Known rows, with every step that occurs:
marem batebi muno: [ 1.14 -0.84  0.21  2.80 -2.02 -1.26  0.18 -2.48 -1.87 -1.81  3.69  0.25
  2.10 -1.80 -0.60 -0.22  0.95  0.71 -1.01]
marem nifit kolo batebi: [ 0.20 -1.46 -0.25  1.91  3.24 -1.86 -3.55  0.84  1.16  0.13 -3.10  1.14
 -1.18  1.68  2.35 -2.87 -1.66  1.19  3.48]
nifit kolo: [ 1.06 -0.67  2.50 -2.04  0.94 -1.06 -1.63 -2.63  0.16 -0.02 -1.45 -0.46
  1.17  1.69  1.62 -1.48 -1.62  1.15  2.42]
kolo batebi: [-1.20 -1.20 -0.93  1.48  2.51 -1.04 -1.13  0.66  0.37  0.93 -0.61  2.02
 -0.89 -0.58  0.69 -0.05 -0.06 -0.29  0.84]
kolo batebi kupeb nifit marem: [ 1.84  1.06 -3.19  1.38  1.55 -0.94 -1.89  7.23  1.39  0.04 -2.94 -0.19
 -0.21 -1.04  0.55 -1.11 -1.64 -2.30  1.08]
kupeb nifit marem: [ 3.00  0.95 -1.28  1.17 -0.11 -1.30 -1.55  4.57 -0.30 -0.23 -2.61 -0.37
  0.08 -0.47  0.75 -0.80 -1.86 -2.39  0.73]
kupeb batebi kolo nifit marem: [ 3.37  2.19 -0.13 -0.07 -1.48 -1.27 -3.68  0.39 -1.38  1.59 -0.44  2.65
 -1.06 -0.95  1.85  0.20  1.29 -4.95  2.20]
kupeb nifit kolo batebi muno: [ 3.36 -1.85 -2.13  4.26 -1.35 -5.99 -1.49 -0.56 -1.07 -0.55 -0.62 -1.39
  0.26 -0.25  3.60 -1.78 -0.58  0.32  0.35]
nifit kolo batebi: [-0.31 -1.85  1.34 -0.32  3.29 -1.97 -2.58 -1.68  0.47  0.92 -1.92  1.66
  0.16  0.92  2.14 -1.35 -1.50  0.72  2.99]
kupeb nifit: [ 2.48 -0.48 -1.05  2.78 -1.25 -1.79 -0.36  2.02  0.57 -0.51 -1.64 -2.34
 -1.52 -0.20  0.87 -0.52 -0.57 -1.12  0.30]
kolo nifit marem batebi: [ 1.95  0.31  3.57 -0.47  1.27  1.74 -2.93 -0.49 -0.97  0.22 -0.01  4.08
  0.24 -0.56 -0.54  0.83 -1.43 -1.38  3.31]
kupeb nifit marem batebi: [ 2.06 -0.28  1.83  1.34  1.51  0.66 -2.34  2.00 -0.33 -1.11 -0.76  1.30
  0.97 -1.37 -1.05 -0.81 -1.99 -1.90  2.49]
nifit marem: [ 0.79  1.35 -0.37 -1.39  1.08  0.21 -1.27  2.71 -0.82  0.22 -1.11  1.75
  1.48 -0.28 -0.03 -0.32 -1.38 -1.43  0.45]
batebi marem nifit kupeb: [ 2.17  3.26  0.64 -0.80 -2.01  2.68  2.34  2.80  0.96 -0.37 -1.37  0.86
  0.97 -0.05 -1.07 -1.54  0.61 -0.58 -0.72]
nifit marem batebi: [-0.07  0.17  2.64 -0.97  2.51  2.08 -2.11  0.23 -0.76 -0.72  0.56  3.15
  2.26 -1.29 -1.76 -0.40 -1.50 -1.05  2.22]
kupeb batebi: [ 0.29 -1.59  0.65  1.37 -0.03 -1.43 -1.20 -0.20 -0.42  0.12  0.08 -1.64
 -0.44 -1.99 -0.04 -0.30  0.07 -2.84  0.60]
marem nifit: [ 0.63  0.44 -1.90  2.79 -0.08  0.11 -1.21  3.17  0.86 -0.94 -1.46 -0.61
 -1.58  1.02  0.20 -1.82 -0.18  0.57  0.58]
kupeb batebi marem nifit kolo: [ 1.32 -0.63  0.60  0.64 -2.20 -1.60 -2.96 -2.25 -0.23 -1.07 -3.21 -0.76
  0.13  0.20  2.36 -2.97 -0.04 -1.66  1.79]
kolo batebi muno: [ 0.69 -0.98 -3.36  3.92 -1.23 -3.86  0.05  0.00 -1.54 -0.13  1.74  0.73
  0.43 -1.44  1.63 -0.21  1.18  0.23 -1.91]
kolo batebi marem: [-1.71 -0.11 -1.68  0.27 -1.52 -0.62 -0.15 -2.26 -0.69  0.42 -1.12  3.67
  0.07 -1.63  1.36  0.42  2.03 -1.83 -1.32]

Rows:
[-1.40  0.13 -2.33  0.14  1.99  0.44 -0.50  3.28  2.05  0.30 -0.47  0.09
 -0.33 -0.70 -0.30 -0.39  0.24  0.13  0.46]
kolo batebi kupeb
[ 2.52  2.79  0.01  1.10 -0.64  0.40 -0.40  2.37  1.08  0.38  0.80 -0.72
 -0.22 -1.16 -0.67 -2.57  2.31 -3.43  1.43]
marem nifit kupeb batebi kolo
[ 0.16  2.35  0.80 -1.08  0.82  1.63 -2.57 -1.40 -0.67 -0.34  1.93  4.10
  2.02 -1.15 -0.87 -1.07  1.72 -2.33  2.07]
nifit marem batebi kolo
[ 0.99 -1.04 -0.44  0.68 -1.63 -2.70 -1.65 -2.83 -0.17  0.03 -3.50  1.59
 -0.12 -0.40  3.32 -1.18  0.30 -1.71  0.94]
kupeb nifit kolo batebi marem
[ 1.14  0.54  0.17 -0.40 -2.16 -0.62 -2.06 -2.09  0.04 -1.20 -3.23  0.42
  0.52  1.63  2.35 -2.77 -0.15  0.42  1.31]
batebi marem nifit kolo
[ 1.65 -0.30  0.80  0.46  0.87 -0.95 -2.74  0.25  0.90 -0.88 -2.77 -1.07
 -0.26  2.57  1.78 -3.15 -1.78  1.67  2.96]
marem nifit kolo
[ 4.10  0.44  4.26 -0.37 -0.23  0.32  0.42  1.09  0.31  1.75 -0.01 -0.74
 -0.98 -1.28 -0.42  0.69 -0.63 -3.05  2.10]
kolo nifit kupeb batebi
[ 0.34 -0.01 -2.08  2.95 -3.46 -0.62 -1.46  0.42 -0.38 -1.22 -1.93 -0.34
 -1.17 -1.63  0.84 -1.68  1.75 -3.09 -0.79]
kupeb batebi marem nifit
[ 0.10  1.31 -2.64  1.87 -3.44  0.44 -0.49  0.57 -0.02 -1.28 -2.00  0.97
 -0.77 -0.01  0.91 -1.46  1.67 -0.82 -1.23]
batebi marem nifit
[ 2.59  2.52  1.30  0.08  0.93  2.36  1.67  5.13  1.78 -0.04 -0.92 -0.60
  0.23  0.81 -1.66 -1.91 -1.09  0.68  0.92]
marem nifit kupeb
[ 3.52  0.38  0.76  2.14 -2.29 -1.36 -1.63 -1.02 -2.76 -0.76  2.33  2.54
  1.49 -1.49  0.52  0.63 -0.14 -0.77  0.41]
kolo nifit marem batebi muno
[ 3.29 -1.10  1.58  0.47 -0.22 -2.64 -1.91 -0.65  0.58 -0.43 -2.96 -2.57
 -0.17  1.49  2.40 -1.97 -2.12  0.11  2.75]
kupeb nifit kolo
[ 3.02 -0.13  0.38 -0.40 -0.40 -1.53 -1.46  1.38  1.99 -0.87 -2.90 -4.03
  0.17  1.38  1.66 -2.23 -1.87  0.49  2.50]
batebi kupeb nifit kolo
[-0.11 -0.11 -1.66  0.54  2.72 -0.32 -2.72  3.43  2.78 -0.42 -2.74 -0.71
 -0.56  1.38  1.14 -2.92 -1.19  1.45  2.81]
marem nifit kolo batebi kupeb
[ 2.65  2.17 -0.22  0.38 -2.81 -0.62 -1.61 -2.37 -0.28  1.40  0.63  2.23
 -2.46  0.84  2.18  0.84  2.92 -1.67  1.48]
batebi kolo nifit
[ 2.85  0.85  0.23  1.48 -2.77 -1.75 -2.66 -2.54 -0.60  1.49  0.71  0.98
 -2.88 -0.79  2.12  0.55  3.00 -3.98  1.97]
kupeb batebi kolo nifit
[-0.51  1.18  1.12  0.07 -0.06  1.44 -1.53 -3.59 -0.04 -0.54  2.88  2.66
  0.83 -0.94 -0.81 -0.83  2.82 -1.18  1.80]
marem batebi kolo
[-0.32  1.30  0.94 -2.09  2.02  3.26 -1.46  2.87  1.05 -1.14  0.57  1.08
  2.50 -1.32 -2.54 -0.71 -1.11 -0.57  1.67]
nifit marem batebi kupeb
[-0.87  0.29 -3.35  3.09 -1.40 -0.39 -1.36  1.14  0.20 -0.56 -2.51  2.71
 -1.51 -0.53  1.48 -1.48  1.67 -1.07 -0.60]
kolo batebi marem nifit
[ 2.59 -0.95  2.51 -0.22  0.79 -0.17 -2.17 -0.12  1.95 -1.48 -1.73 -2.87
  0.89  0.64  0.38 -2.31 -2.11  0.62  3.81]
marem batebi kupeb nifit kolo
[ 2.60  0.64  1.75  1.43  0.89  0.73  0.30  4.38  1.24  0.12 -0.71 -2.16
 -0.27 -1.19 -1.53 -2.05 -0.89 -2.22  1.42]
marem nifit kupeb batebi
